Each row comes from the steps of one path. Every step used is in the known rows, and no mark comes twice. Write the path behind each row, first mark first.
Known rows:
tefa, dudataf: [-29.7 -14.5  43.4  -1.8  18.1 -12.2  24.0   6.0  30.0  21.2  25.8   6.2
  33.1  11.8 -11.0  30.3 -11.0 -34.4 -14.7 -14.7 -10.1 -23.5   4.0 -29.9]
sofan, tefa: [-23.7 -27.3  27.3   4.3   9.3  -5.6   4.6   5.0  21.7  25.0  19.1  17.8
  34.3   1.1  -8.4  24.8   5.4   5.4 -26.6 -17.2 -11.2   5.7   6.3 -13.6]
dudataf, toba, legut: [-37.4 -51.7  41.0   3.3   3.2  -6.9  -0.6  -7.0  27.2  15.3  13.4   2.1
  31.4 -18.4 -15.7   3.6 -23.3 -15.8 -46.6 -26.0  -6.5 -26.8 -21.0 -23.7]
legut, fizokot, sofan, toba: [-23.2 -29.0  21.5   1.6  55.5  -5.8  33.9   0.2   9.9  11.5  22.9  10.5
  23.0  30.8 -17.5  44.5 -16.5 -18.4 -11.5 -25.3   8.7 -31.4  -0.9 -36.0]
dudataf, toba, legut, fizokot: [-34.4 -58.0  31.7  -9.9  15.9 -21.0  12.5   1.1  28.5   3.0  24.6  -1.8
  36.1 -12.5  -5.7  13.9 -21.2 -26.9 -40.8 -31.3 -16.7 -43.2 -33.6 -24.7]
sofan, toba, doruz: [-47.8 -24.3  40.3  14.5  32.0  14.3  16.8  -6.9  19.4  14.9   2.1  23.9
  18.5  10.8   1.8  29.8 -11.6 -33.3 -20.9  -7.7   7.4  -9.7  12.3 -23.4]
legut, fizokot: [-27.2 -26.0  30.1 -11.3  28.8 -28.9  23.9  10.2  24.5  -8.9  23.8  14.3
  28.0  24.5  -9.2  35.5 -12.3 -17.7 -22.4 -18.0 -15.0 -33.8  -8.7 -25.5]
doruz, tefa, legut, fizokot, sofan: [-11.6  -6.8  32.0  -2.8  33.6  -2.4  26.6  22.3   4.7  14.6  26.0 -11.4
  40.0  31.1  -5.7  59.7 -22.7 -19.0 -17.7 -39.4 -32.2 -34.4 -26.6 -35.0]
toba, doruz, tefa, dudataf, fizokot, sofan: [-23.9  -5.9  64.5  11.8  13.6  26.7  52.0  13.1  32.8  30.8  29.5 -14.6
  52.9  15.8   8.5  37.6 -11.8 -16.5 -31.6 -46.4  -1.5 -28.1 -25.3 -42.0]
toba, dudataf, piro: [-34.2 -23.9  44.7 -19.9  14.6 -28.8  -8.2  12.2  45.1  13.3  36.4  19.6
  24.9  -1.3  -6.2  48.2   4.5 -11.4 -30.1 -10.6  19.9 -19.7  -9.3 -31.4]
toba, legut, fizokot, sofan, tefa: [-20.6 -48.7   7.7  -9.7  22.8  -7.1  21.0  24.2  20.8  33.6  44.2  -3.3
  30.7   7.2   8.3  24.1  -7.8  20.6 -17.7 -46.0 -24.6 -19.9 -25.7 -13.5]
dudataf, toba: [-34.0 -27.6  46.2  16.3  10.0  -6.0  10.1 -20.6  15.7   2.6   9.3   8.5
  36.4  -0.8 -34.6  18.3 -15.7 -15.7 -40.7 -21.5   4.9 -15.3 -10.7 -31.2]
doruz, tefa: [-31.6  -9.0  36.0   5.8  -1.6  -4.2   9.0  19.5  20.6  -0.2   3.1  13.9
  46.3  11.2  -5.6  41.6 -13.0 -10.9 -43.2 -13.6 -12.5  -8.6   3.8 -35.1]
dudataf, fizokot, sofan: [-13.5 -25.9  48.0   6.6  29.5  -9.9  31.5  -2.8  30.1  16.9  24.5  -2.2
  27.6  25.6 -22.5  23.8  -5.0  21.2 -27.5 -37.7  11.9 -27.2 -22.4 -35.1]
toba, legut: [-40.7 -42.2  32.0  -9.4   6.9 -16.7   0.7  16.4  33.9  15.5  16.7   8.7
  18.3  -2.9   1.4  13.4 -15.7  -1.7 -33.2 -17.8 -16.4 -23.0  -8.2 -20.4]
fizokot, doruz, tefa, dudataf: [-27.5  -5.7  64.3  18.9  -7.5  13.3  11.1  26.6  22.3  27.4  26.8  -1.9
  58.0  10.9  -1.3  59.2 -19.1 -23.2 -21.9 -13.2 -34.6 -25.9   9.4 -44.5]
tefa, legut, fizokot, sofan, toba, dudataf: [ -4.9 -22.2  33.5 -18.4  72.2 -27.0  26.5  -1.5  21.5  38.4  35.4 -10.9
  19.8   7.9  -8.9  46.5 -13.7 -52.9  -7.6 -41.3   4.5 -43.6 -26.1 -33.3]
sofan, tefa, legut, toba, dudataf, piro: [-25.7 -22.9  40.4 -26.4  27.8 -21.9 -25.0   8.3  36.7  37.0  33.6 -18.9
  15.9 -16.5  -8.4  46.7  30.2 -31.0 -20.7 -31.8  -3.3  -0.3 -12.4  -0.4]
fizokot, doruz, tefa: [-28.7 -11.9  55.5  23.4 -11.5  11.8  -4.5  22.9  13.7   8.5  13.5   8.2
  49.7  16.7  -6.8  54.1 -20.2   7.8 -30.2  -9.9 -29.9 -15.6   7.1 -37.8]
toba, legut, fizokot, sofan: [-31.9 -43.4  21.7  -9.2  29.3 -15.9  24.2  21.1  25.5  12.7  36.9  -3.6
  20.0  23.4  -1.2  26.1 -25.0  10.1 -19.8 -39.2 -16.3 -40.9 -28.0 -28.7]
toba, doruz, tefa, dudataf, piro: [-52.3  -5.7  53.6  -1.6  -7.0  27.9  12.3  31.5  31.9  20.3  28.2  13.1
  48.5   9.0  19.4  65.5  -2.9 -36.8 -26.2  -6.7 -11.8 -15.6   2.5 -34.7]
tefa, legut: [-22.9 -16.7  40.7  -3.2  28.2 -16.3   4.6   0.2  16.6  20.2  10.9   4.9
  18.3  13.5 -12.4  32.6  -9.4 -28.2 -14.7 -16.3 -25.5 -21.8  -7.0 -16.0]
toba, dudataf, fizokot, sofan, tefa: [  3.2 -29.9  44.7  -7.9  29.4 -20.9  26.5  -1.4  43.0  45.4  44.5 -10.6
  39.1  -8.5  -5.1  16.3  12.7  17.7 -33.8 -55.9  21.7  -9.3 -32.7 -26.3]
legut, toba, dudataf, piro: [-50.8 -18.8  45.0 -18.2  18.2 -30.6 -13.8   8.3  46.0  -5.9  26.5  -5.9
   7.2   2.2 -23.1  42.6  12.9 -18.8 -35.2 -19.5  21.5 -16.0  -2.0 -23.3]
doruz, tefa, legut: [-15.1  -6.6  42.2  -2.3  11.5  -3.3   3.8  16.0  14.3  18.8   3.7   0.2
  39.9   5.0  -2.9  45.6 -12.5 -30.2 -29.7 -18.7 -33.6 -16.1  -7.6 -26.1]
dudataf, toba, doruz, tefa, legut, fizokot: [-26.2 -15.7  50.7   5.9  16.9  10.7  21.6   0.7   8.0   4.2  11.1  -9.7
  51.9   0.3   2.8  42.1 -22.4 -57.7 -39.4 -35.2 -33.9 -36.6 -39.2 -25.5]

Write each row's path:
[-46.9 -19.9  62.4  19.8  12.1  17.1  31.8 -18.4  23.9  17.7  22.8   0.1
  39.2  -1.2 -11.8  16.2 -19.5 -49.2 -30.4 -25.8  -0.7 -20.6 -13.3 -31.0] | tefa, dudataf, toba, doruz
[-14.7 -16.8  30.7  -4.7  50.1 -17.0  30.8   6.4   7.7  17.4  34.8  -8.6
  19.9  38.2 -18.3  46.6 -21.3 -14.7  -2.7 -38.6 -25.9 -39.7 -26.1 -25.3] | tefa, legut, fizokot, sofan
[-15.8 -22.4  33.5 -17.4  41.2 -30.4  16.2   8.5  15.6   9.0  23.9  -0.9
  23.1  17.9  -4.4  39.9 -13.7 -39.6 -12.5 -24.7 -36.7 -41.0 -21.0 -16.1] | tefa, legut, fizokot
[-18.3 -59.1  20.5   3.2  19.2   4.5  18.8  -1.4  16.3  35.2  42.4 -10.3
  41.8 -10.8 -10.4  15.7 -11.8   6.4 -32.2 -52.4 -13.2 -20.1 -37.7 -19.2] | dudataf, toba, legut, fizokot, sofan, tefa
[-30.9 -23.4  32.5   4.2  65.4  12.1  35.6  -1.9   4.1  26.7  22.8  -1.1
  12.2  30.3  -1.8  47.2 -20.5 -43.4   1.6 -32.0 -14.0 -36.0 -16.2 -23.4] | tefa, legut, fizokot, sofan, toba, doruz
[-34.6 -47.0  24.1 -23.5  20.4 -31.2  14.1  23.9  35.0   2.5  27.3   6.6
  24.1   4.7  12.0  22.1 -16.8 -15.1 -29.4 -25.9 -28.1 -43.6 -20.4 -20.9] | toba, legut, fizokot
[ -0.3 -20.8  73.8   5.4   9.3   5.2  -1.4  17.3  20.3  32.6  14.4 -17.8
  51.3   2.5   5.1  53.2  -4.2 -14.6 -29.3 -26.8 -45.3 -36.0 -23.0 -31.3] | dudataf, fizokot, doruz, tefa, legut
[-28.5 -38.2  42.9  -5.1  -4.5  -4.7  -2.0  46.4  24.6   8.7  29.5  -3.9
  49.3   3.5  20.0  49.5 -23.8  -3.6 -31.2 -21.7 -52.1 -47.0 -16.6 -32.4] | toba, legut, fizokot, doruz, tefa
[ -4.4 -25.1  43.9  -1.2  40.8  -2.6  13.8  -8.2  17.3  41.5  21.0 -41.6
  17.4  10.9 -26.0  23.7  15.7   5.0 -18.6 -61.9 -13.9  -9.3 -25.3  -3.3] | dudataf, fizokot, sofan, tefa, legut, toba
[-20.8 -10.9  54.6   3.2   7.2   1.1  21.5  35.0  22.8  14.5  37.3  -7.6
  62.7  14.5   7.5  64.0 -20.4 -38.0 -17.0 -21.4 -44.9 -46.4  -2.0 -41.9] | legut, fizokot, doruz, tefa, dudataf
[-23.1 -21.5  60.6 -20.4  28.9 -47.0  12.8  -6.5  56.0  -2.1  16.3 -24.0
  18.6  -7.6 -18.4  11.5  13.3 -23.2 -48.0 -45.4  19.2 -32.3 -21.8 -23.2] | legut, toba, dudataf, fizokot
[-49.0  -3.1  45.1  15.8  -5.0  16.7  16.8  15.2  20.2  -2.3   4.2  17.4
  41.9  15.8   9.7  36.4 -15.7 -12.3 -39.2 -16.8 -13.4  -8.7  -2.6 -29.9] | toba, doruz, tefa
[-10.1 -22.5  69.6  12.5  -4.2   4.6   2.6  18.7  28.5  14.7  12.9  -3.4
  58.1   4.7   0.3  49.0  -3.5   7.3 -40.3 -22.3 -22.4 -30.5 -12.8 -38.5] | dudataf, fizokot, doruz, tefa
[-24.7 -27.3  40.1  -7.4  38.5 -26.2   9.6  -3.6  39.6  22.5  13.3  14.2
  23.4 -12.0  -7.1  28.4  -4.4 -43.4 -28.3 -14.5  22.6 -19.2   5.6 -31.8] | sofan, toba, dudataf
[-25.1 -14.5  56.3  13.8  -2.7  13.1  22.3  -1.4  23.0  17.0  14.9  -7.7
  65.2 -12.9 -17.2  35.5 -15.7 -51.9 -45.7 -24.9  -5.0 -18.6  -7.0 -42.6] | doruz, tefa, dudataf, toba
[ -5.7 -10.7  55.5   1.8  16.6   8.7  43.8  14.4  32.7  33.8  29.0 -18.6
  56.8  14.8  -4.7  40.9  -8.2 -14.3 -32.0 -43.7   0.9 -27.9 -18.7 -45.1] | doruz, tefa, dudataf, fizokot, sofan
[-19.4  -8.9  59.9  14.4   1.6   9.2  -9.1  22.7   7.2  27.8  13.6  -7.1
  44.2  12.2  -2.5  60.2 -18.3 -14.5 -20.6 -14.9 -50.0 -23.3  -4.8 -31.3] | fizokot, doruz, tefa, legut
[-25.8 -18.1  55.4  -4.9   1.8   9.1   4.5  48.1  24.5  19.3  49.9   0.5
  62.5  15.4  11.8  90.3  -5.2 -32.8 -11.3  -6.7 -35.9 -45.7  -2.2 -43.6] | legut, fizokot, doruz, tefa, dudataf, piro
[ -5.5 -17.9  75.4   0.6  -0.7 -17.9   5.3  18.1  44.9  23.4  27.1  -9.6
  59.4 -14.6   7.7  41.6  -3.0  -3.8 -44.0 -32.5  -7.0 -36.1 -23.6 -45.0] | toba, dudataf, fizokot, doruz, tefa
[-45.3 -13.6  42.1  15.7  15.4  26.3  14.6  10.6  16.6  10.8  -6.4  19.1
  39.5   4.1   9.5  42.2 -12.3 -37.9 -35.9  -8.1   0.1  -5.7  12.4 -30.5] | sofan, toba, doruz, tefa
[-30.8  -2.9  62.4  15.6   5.3   7.9 -16.0  16.4   7.9   9.4   3.5 -29.1
  27.7  13.9 -20.2  56.2 -12.9 -20.2 -22.1 -23.9 -46.5 -23.0   0.6 -22.6] | fizokot, doruz, tefa, legut, toba
[-39.1  -4.2  44.0  23.5  27.1  43.3  42.9  11.4  15.6  37.7  16.2   0.8
  46.4  16.2   5.7  50.3 -22.0 -44.0 -17.0 -23.8   6.4 -12.5   8.7 -44.5] | fizokot, sofan, toba, doruz, tefa, dudataf
[-30.8 -29.1  36.5  -7.0  41.8  -5.5   2.4   4.9  34.5  35.7  38.4  12.7
  19.6   5.0 -17.9  55.6   2.2 -12.5 -17.2 -14.7  43.3 -16.0  -1.1 -42.2] | fizokot, sofan, toba, dudataf, piro
[-28.9 -24.6  54.7  11.9  14.7  -1.1  25.1 -16.7  25.2  21.9  22.5  -0.4
  44.0  -5.0 -29.0  21.7 -17.3 -48.1 -31.1 -21.4   2.4 -23.6  -7.8 -35.2] | tefa, dudataf, toba
[ -7.6  -6.7  65.3 -25.8  26.2 -33.6   5.5   5.7  44.7  13.2   6.9 -45.3
  34.2 -19.3  -3.5  28.9  11.7 -47.6 -48.4 -51.7  -8.3 -31.9 -33.0 -23.6] | doruz, tefa, legut, toba, dudataf, fizokot
[-13.3 -21.5  81.8  -9.4  31.9 -34.5  -5.1  -3.9  42.2  25.1  27.6 -44.1
  14.7  -4.8 -14.6  29.7   7.1 -26.9 -23.3 -46.1 -18.4 -43.9 -31.1 -18.8] | tefa, legut, toba, dudataf, fizokot, doruz
[-32.2  -2.6  45.5  -0.1  15.8  -5.1  -4.2  11.1  11.7   1.5  -7.5 -25.2
  24.9  11.7 -18.2  42.5  -6.5 -37.5 -36.1 -27.7 -30.4 -13.5  -3.0 -17.1] | doruz, tefa, legut, toba
[-13.8 -26.1  58.7 -11.7  25.6 -17.3  35.6  -0.2  46.0  27.9  25.8  -4.8
  38.5   3.2  -1.4  23.9   2.5 -32.9 -25.0 -27.3  -4.3 -37.2 -12.1 -28.3] | tefa, dudataf, fizokot
[-41.6 -10.7  50.9   8.7  17.2  30.7  29.8  11.9  23.4  30.1   9.1   6.8
  47.3  -1.5  17.4  45.8 -13.3 -69.7 -24.8  -9.7  -5.7 -15.2  13.8 -36.7] | sofan, toba, doruz, tefa, dudataf
[-25.1 -15.4  47.8  11.0   1.6  -1.5   9.6  32.3  14.5  -2.7  23.3   3.0
  52.6  22.0   1.5  63.9 -20.3  -8.0 -26.7 -16.7 -38.5 -37.7  -5.2 -39.5] | legut, fizokot, doruz, tefa
[-26.1  -3.0  40.4   4.4  31.3  15.2  36.5  21.2   3.9  12.6  24.6  -8.5
  36.6  35.0   7.4  54.5 -26.1 -21.3 -16.1 -42.3 -34.2 -32.2 -30.5 -31.8] | toba, doruz, tefa, legut, fizokot, sofan
[-35.0 -46.4  47.9  -3.3   8.8  -4.1  15.0  -3.4  34.2  33.6  24.8 -10.6
  41.0 -24.2  -7.8   9.7 -21.2 -43.6 -35.9 -29.6 -12.1 -33.8 -18.0 -29.9] | tefa, dudataf, toba, legut
[-25.4 -41.1  41.0 -16.3   2.8  -3.5  24.2  19.0  31.7  20.6  28.2 -19.8
  66.5 -25.8  10.9  30.8 -24.0 -62.9 -45.9 -38.8 -28.3 -48.8 -31.7 -38.2] | doruz, tefa, dudataf, toba, legut, fizokot
[-12.4 -13.5  74.8   4.5  12.1   1.6  -8.0  13.4  21.5  15.6   5.5 -39.8
  36.2   9.3 -11.6  48.1   1.8 -19.8 -33.6 -37.0 -40.5 -34.0 -17.4 -21.7] | dudataf, fizokot, doruz, tefa, legut, toba
[-34.1 -48.7  41.2  -5.7  11.1 -19.1  -0.4  26.9  28.1  11.4  36.9   0.8
  26.0   9.4   7.7  33.9 -23.1   0.4 -17.6 -19.7 -45.8 -53.4 -17.3 -27.0] | toba, legut, fizokot, doruz
[-29.5  -6.4  41.1  -7.3  22.1   0.7  22.7  23.6  13.5   4.2  15.0  -1.3
  40.8  17.4  22.1  50.1 -18.7 -48.6 -23.2 -27.7 -46.1 -33.3 -25.9 -20.6] | toba, doruz, tefa, legut, fizokot
[-30.4  -8.1  52.7 -17.9  36.3 -41.8  -1.8  -3.7  35.2   8.8  15.5 -25.3
   3.7  -0.9 -21.5  23.3  -1.4 -41.1 -25.0 -38.9  -5.5 -26.1 -16.7 -15.5] | tefa, legut, toba, dudataf
[-27.7 -47.7  38.9  -3.1  28.6  -5.8  38.6   2.3  27.9  29.9  47.3 -22.9
  41.9  -0.1 -12.2  19.3 -30.0 -31.1 -23.4 -50.5 -11.9 -52.4 -37.3 -37.5] | tefa, dudataf, toba, legut, fizokot, sofan
[-10.3 -17.8  28.3  10.6  31.7   8.0  11.9   0.3   4.0  51.6  28.2  -3.9
  27.2  16.5 -16.9  34.7  -4.2   7.8  -5.0 -37.9 -22.9   3.4 -11.1 -12.2] | fizokot, sofan, tefa, legut
[-28.8 -23.8  28.7  18.8  43.7   8.2  20.1  -6.2   9.8  23.6  12.5  14.6
  18.0  23.9 -28.7  36.6 -15.7  -5.6 -15.2 -18.5  17.9 -10.0  11.9 -37.6] | fizokot, sofan, toba
[-26.2   3.0  52.7 -15.9  20.0 -27.0  -2.8  12.0  30.6   7.4   7.7 -28.8
  27.4  -6.4 -10.0  39.5  -3.2 -50.5 -39.3 -38.5 -12.9 -20.7 -16.8 -24.3] | doruz, tefa, legut, toba, dudataf
[-36.8 -52.8  25.7  -9.2  24.0  -8.5  -1.1   9.6  29.8  28.0   7.3  13.3
  17.8 -12.7   3.7  18.0 -10.9 -29.4 -32.0  -7.3  -4.2 -23.8   6.2 -23.4] | sofan, toba, legut
[ -5.1 -38.2  69.0  -2.2  35.3 -23.0   5.0  -4.5  47.6  39.0  25.4  -3.5
  34.8 -17.2  -1.1  32.9   3.9 -25.8 -28.9 -22.4  12.4 -38.3 -10.5 -36.3] | sofan, toba, dudataf, fizokot, doruz
